What can hang from each mark:
N: S
L: B G
S: F M N
F: S
G: L U
B: F L M U
R: G
U: G
M: B S

Known rows, with every way that one mark hangs from another:
{L B G}: [ 0.50 -1.13  0.37  1.31  1.34  1.60  0.81 -0.03  1.19 -0.51  0.47  1.66
  0.07 -2.49  0.51 -0.98 -1.63  0.45 -0.03  1.66 -0.85 -0.67 -0.41]
{M {B F L U} {S N}}: [-2.49 -2.04 -2.96  4.07  0.46 -0.74 -0.12 -4.62  0.43  1.67 -0.71 -2.12
 -0.13  1.07  0.15  2.35  0.70 -1.78 -2.11 -0.36  0.21 -1.70 -0.21]
{U {G {L {B M}}}}: [ 1.20 -0.31 -0.36  2.61  2.98  1.79  0.04 -1.68  1.38 -0.49 -1.72  0.48
 -0.01 -2.14 -0.85  0.58 -0.74  0.72  2.39  0.47  0.02  0.13  0.16]
{N S}: [-0.26 -0.25 -0.91 -0.13  0.11 -1.94 -0.57 -0.85 -0.87  0.36  0.19 -1.67
 -0.31 -0.03 -1.56 -0.18  0.23 -0.49  0.44 -0.23 -0.27 -0.56  0.84]
{N {S F M}}: [-1.59  2.59 -2.12  0.47  0.79 -1.35  0.13 -1.00  1.00 -0.55 -1.18 -1.17
  1.79  1.37  0.37 -0.72 -0.14  0.72  1.41  0.57 -2.02 -2.80  2.28]
{M {S F N}}: [-1.48  1.09 -2.30  0.98  0.50 -1.51  1.32 -1.95  2.33 -0.07 -1.73  0.17
  1.32  1.50 -1.35  0.96 -0.77 -0.70 -0.51  0.19 -0.23 -3.37  0.16]
{G {L B} U}: [ 0.39 -0.93 -0.58  1.24  2.07 -0.22 -0.61 -2.17  1.16  0.55 -1.57 -1.07
 -2.47 -1.55 -2.69 -1.15 -0.73  0.34  0.91  1.71 -0.36  2.18  0.63]
{U G}: [ 0.31 -0.76 -0.47 -0.08  0.42  1.10  0.10  0.75  0.72 -0.17  0.80  0.52
  1.60 -0.11 -0.39  0.88  0.02  0.35  0.29 -0.19  0.42 -0.65  0.30]
{G {L {B M}} U}: [ 0.56  0.31 -0.97  2.55  2.49  0.13 -0.90 -2.54  0.24 -0.29 -3.40 -1.30
 -2.20 -1.44 -1.87 -1.19  0.10 -0.15  2.24  1.70 -0.57  2.08  0.55]
{M {B L {U G}} {S F}}: [-1.68 -2.22 -3.14  3.52  0.86  0.49  0.11 -2.78  2.22  1.42  2.07 -1.13
  1.59  1.79  0.46  0.74  0.61  0.65 -1.22  1.12 -0.50 -3.14  0.89]
{L {B {F {S N}} M U} G}: [-2.00 -0.67 -2.07  4.17  3.52  2.11  0.79 -3.73  0.50 -1.25 -3.29  1.28
 -0.23 -1.19  0.72  0.49  1.51 -0.85 -1.20  1.42 -1.45 -1.07 -0.24]
{S {M {B F L U}} N}: [-3.43 -0.31 -1.99  4.20  1.13  1.43  0.36 -2.70  0.56  1.26 -2.11 -1.28
  1.67  0.90  2.64  2.36  0.77 -0.85 -1.00  0.20 -1.34 -2.22  0.87]
{N {S F {M {B L}}}}: [-3.24  1.01 -2.37  2.46  0.86 -1.02 -0.01 -2.30  0.93  0.04  0.00 -2.12
  1.75  0.90  1.37 -0.08 -0.55  0.84  0.38  1.20 -1.72 -2.97  2.80]
{G {L {B {M {S F N}}}} U}: [-0.89  1.52 -3.25  3.58  3.03 -1.42  0.42 -4.59  2.58 -0.37 -5.14 -1.09
 -0.86  0.03 -3.21 -0.19 -0.72 -0.90  1.79  1.79 -0.80 -1.24  0.69]
{L G}: [ 0.13 -0.43 -0.25  0.63  1.33  1.62  1.12  0.39  0.56 -0.95  0.34  1.22
  0.69 -1.19 -0.21 -0.95  0.25  0.54  0.02  1.43 -0.65 -1.01 -0.32]
{F {S {M {B L {U G}}} N}}: [-3.87 -2.79 -1.92  3.96  2.62  2.54  0.54 -2.12  1.04  1.31 -1.16 -1.23
  3.40  0.78  1.22  1.69  1.02  0.01 -1.16  0.98 -1.07 -2.99  2.42]
{M {B {F S} {L {G U}}}}: [-3.79 -1.97 -3.17  2.44  2.31  1.35 -0.55 -4.17  0.44 -2.50  0.41 -1.23
 -1.12 -0.77 -0.65 -0.87  2.32  0.36 -2.73  2.40  0.09  1.87  1.89]
{N {S F {M {B {L {G U}}}}}}: [-3.47  0.33 -3.62  3.10  2.27  0.07  0.26 -2.08  1.15 -0.87 -0.47 -2.23
  1.82  0.32 -0.20 -1.86  0.63  0.75  0.52  3.47 -2.48 -2.62  3.15]
{M {B L} S}: [-1.14 -2.06 -1.69  2.32 -0.29 -0.91 -0.61 -2.88  0.20  0.74  1.33 -2.10
  0.03 -0.03  0.17  0.17 -0.89 -0.59 -0.94  0.09  0.80 -0.62  0.60]
{R {G {L {B {F {S N}} U}}}}: [-2.28 -1.89 -1.02  1.85  3.79  0.52  0.84 -5.56  1.12 -0.34 -1.57  1.83
 -2.21 -1.04 -2.50  0.85  0.72  0.82 -1.74  0.64 -0.78 -0.67 -0.26]
{L {B F M}}: [-0.01  1.55 -0.97  2.08  0.41  0.22 -0.88 -2.28 -0.18 -1.60 -1.82  0.38
 -1.04 -0.85  1.90  0.81 -0.58 -0.82  0.62 -0.54  0.10  1.20 -0.38]
{L {B {M S}} {G U}}: [ 0.96 -0.58 -2.46  2.92  1.59  0.04 -0.69 -2.17  0.29 -1.15 -1.92 -0.82
 -0.22 -1.12 -1.08 -2.50 -0.45 -1.40  1.54  1.90 -0.55  0.03  0.31]
{U {G {L B}}}: [ 1.08 -1.42 -0.07  1.30  2.42  1.50  0.37 -1.30  2.14  0.34  0.08  0.69
 -0.25 -2.35 -1.64  0.53 -1.51  1.33  1.11  0.61  0.24  0.24  0.32]
{S {M B} N}: [-1.73  0.61 -0.77  2.41  1.13 -0.33  1.17 -0.59  0.82  0.48 -2.29 -0.43
  3.44  0.46  0.63  1.30 -1.67  0.08 -0.17  0.13 -0.28 -2.16  1.29]
{S F {M {B L U}} N}: [-3.95  0.39 -1.72  4.30  1.55  1.41  1.39 -1.67  1.89  1.81 -1.91 -0.61
  2.69  1.64  2.45  1.54  0.10  0.18 -0.67  1.81 -2.55 -4.41  1.24]
{S F}: [-1.04  1.68 -0.90  0.08  0.31 -0.11  0.75 -0.40  1.55 -0.66 -0.08  0.84
  0.38  0.92  0.29 -0.08 -0.03  0.96 -0.35  0.84 -0.77 -1.34  0.34]

Rows:
[ 0.83 -2.42 -0.09  1.74  0.75  1.57 -0.30  0.07  0.83  1.87  0.92  0.63
  0.64 -0.49  0.66  0.56 -0.59  0.21 -0.03  0.48 -0.77 -0.80 -0.19]  {L {B {U G}}}
[-1.29 -2.28 -2.05  3.25  4.55  1.59  0.39 -3.32  1.77  0.59 -0.54 -1.34
  2.07  0.34 -0.93 -0.49  1.30  2.79 -0.27  1.23 -0.58 -0.41  2.92]  {F {S {M {B {U {G L}}}}}}
[-1.74  0.62 -1.52  0.94  1.28  0.63 -0.76 -3.32  1.02 -1.92 -1.48  0.05
 -0.01 -0.53  2.09 -0.37 -0.80  0.49 -0.66 -0.30 -0.47  1.19  2.13]  {L {B {F {S M}}}}
[-2.28 -0.53 -1.40  2.02 -0.01  0.36 -0.53 -2.72  0.15 -0.54  0.91 -0.92
 -0.77 -0.23  1.49  1.49  0.25  0.00 -1.65 -0.21  0.63  0.77  0.43]  {M {B F L}}
[-1.39 -0.06 -2.84  2.19  0.26 -2.55  0.48 -3.94  1.01 -0.39 -1.11 -1.02
  1.01  0.75 -1.38  2.09 -1.01 -1.02 -1.94 -1.11  1.70 -0.85  0.21]  {M {B F} {S N}}
[-3.77  0.16 -2.95  3.69  2.20  2.04  0.78 -2.26  1.15 -1.32 -2.49 -0.92
  1.91 -0.51  0.56  0.72  0.65 -0.91 -0.51  2.04 -1.00 -1.44  1.43]  {S {M {B F {L {G U}}}} N}
[-2.36 -0.96 -2.17  2.61  2.53  2.08  0.14 -2.75  1.74 -0.04 -2.40  0.47
  2.15  0.26  1.35  1.85  0.23 -0.25 -0.92 -0.16 -1.12 -1.53  1.69]  {L {B {F {S M N}} {U G}}}
[-4.34 -0.54 -2.27  2.72  1.85  2.41  0.07 -3.37  0.41  0.14 -3.00 -1.25
  0.30  0.96  2.28  1.51  2.54 -1.30 -1.18  0.21 -1.83 -1.60  1.45]  {B {F {S M N}} L U}
[-4.26  0.75 -2.82  3.81  2.55  1.96  1.78 -1.21  2.46 -0.81 -2.44 -0.22
  2.99  0.24  0.53 -0.05  0.10  0.23 -0.17  3.59 -2.28 -3.60  1.96]  {S F {M {B {L {G U}}}} N}
[-4.44 -1.69 -2.51  3.49  3.22  2.04  0.81 -2.47  1.03 -1.04 -2.48 -1.37
  2.14 -0.47 -0.36 -0.71  0.98 -0.37 -1.09  2.96 -1.28 -1.53  2.87]  {F {S {M {B {L {G U}}}} N}}
[-0.32  0.89 -1.54  1.65  2.70 -0.05 -0.90 -4.30 -0.14 -2.37 -2.17  0.78
 -2.62 -1.28 -2.33 -0.80  0.44  0.40  1.63  0.96 -0.19  1.80 -0.26]  {R {G {L {B F M}} U}}
[-2.64 -0.25 -1.74  2.68  2.06  0.95  0.07 -3.47  1.04  0.21 -3.24 -0.07
  0.61  0.32  1.69  1.00  0.06 -0.59 -1.28  0.09 -1.59 -0.83  1.31]  {L {B {F {S M N}} U}}
[-1.87 -0.62 -3.37  4.74  1.93  2.30  0.73 -3.66  0.21 -0.22 -2.82 -0.70
  0.14 -0.15  0.95  1.10  2.67 -2.74  0.31  0.82 -1.45 -3.17 -1.16]  {B F {L G} {M {S N}} U}
[-1.82 -0.18 -2.44  3.45  1.77  1.04  0.81 -1.58  1.40  0.70 -1.61 -0.24
  4.07  1.39  1.01  2.67  0.29  0.20 -0.84 -0.34 -0.30 -2.46  1.12]  {S {M {B F {U G}}} N}
[-3.32 -1.36 -2.83  1.05  1.96  2.30 -0.69 -3.22  0.37 -2.70 -0.38 -0.87
 -2.01 -0.75 -0.57 -1.09  3.21 -0.47 -1.60  2.11 -0.58  1.58  1.42]  {B {F S} {L {G U}}}
[-2.91  0.49 -2.09  1.84  1.11  1.63 -1.22 -3.92 -0.78 -2.58 -1.70 -1.01
 -1.68 -0.11  1.84  0.66  2.77 -0.99 -0.44 -0.21 -0.07  1.28  0.96]  {B {F S} L M}
[ 0.96 -0.39 -3.71  3.39  2.88  0.90 -0.45 -4.47  0.96 -0.36 -1.76 -1.45
 -0.28  0.67 -1.55  0.59  2.69  0.03  1.56 -0.58  0.33 -0.29  0.02]  {B F {M S} {U {G L}}}
[-1.43 -1.47 -1.17  1.30  1.17  2.51 -0.10 -0.08  0.17 -0.57 -0.16 -0.69
 -0.70 -1.05 -0.39 -1.34  1.66 -0.83  0.28  2.62 -1.28 -0.15  0.36]  {B {L {G U}}}
[-0.16  1.10 -1.64  2.48  0.77  0.67 -0.79 -1.96 -1.03 -0.41 -1.87 -0.45
 -0.78  1.23  1.58  0.49  2.61 -0.68  0.31 -0.31 -0.74  0.30 -0.69]  {B F M U}
[-0.14  0.06 -1.64  1.28  2.01 -0.22 -0.95 -3.65  1.34 -0.69 -1.79 -1.00
 -3.16 -1.36 -2.29 -0.32 -0.07  0.35  0.32  0.95  0.06  3.20  0.59]  {G {L {B F}} U}
[-2.64  0.48 -1.05  0.87  1.78  0.66  0.84 -1.41  0.83 -0.69 -3.17 -0.32
  2.11  0.53  0.27  0.41  0.17 -0.35 -0.30  0.11 -0.78 -1.59  2.05]  {F {S M N}}
[-1.75  1.35 -1.40  2.10  0.11  1.68 -0.94 -2.24 -0.82 -1.62 -1.56 -0.66
 -1.20 -0.32  2.44  1.28  1.87 -1.44  0.76 -0.41 -0.20  0.39 -0.27]  {B F L M}
[-0.89 -0.71 -0.54  3.18  0.61  2.26 -0.83 -0.96 -1.33  1.23 -1.36 -1.20
 -0.93  0.39  2.36  0.28  2.57 -1.41  1.10  0.81 -1.75 -1.01 -0.57]  {B L M U}
[-0.08  1.06 -2.96  2.94  0.92 -0.69 -0.15 -2.53  0.59  0.31 -1.64 -0.83
  0.45  2.43  0.65 -0.89  1.66 -0.31  0.72  0.74 -1.42 -2.36 -0.03]  {B {M {S F}} U}
[-2.09 -0.44 -2.25  1.32  1.05  2.39 -0.42 -1.54  0.32 -1.77 -0.32 -0.54
 -1.48 -0.89 -0.12 -0.51  2.19 -0.88 -0.39  1.90 -0.79  0.69  0.18]  {B F {L {G U}}}
[-0.58 -1.35 -1.01  3.14  1.00  3.31 -0.69 -0.23 -0.60  0.97 -0.57 -0.69
  0.71  0.30  1.99  1.02  2.56 -1.11  1.37  0.56 -1.20 -1.70 -0.24]  {B L M {U G}}
[-0.84  1.77 -2.95  2.38  0.47 -1.21  0.08 -3.46  0.08 -1.45 -3.61 -0.78
  0.55  0.84 -0.39  1.87  0.61 -2.32  0.53 -1.46  0.81 -1.21 -0.47]  {B F {M {S N}}}
[ 0.00 -1.22 -0.42  1.57  2.52  0.65  0.11 -4.00  0.59  0.08  0.43  1.80
 -2.62 -1.21 -1.19 -0.10  0.08  1.47 -0.25  0.56 -0.95  0.08 -1.13]  {R {G {L {B F U}}}}
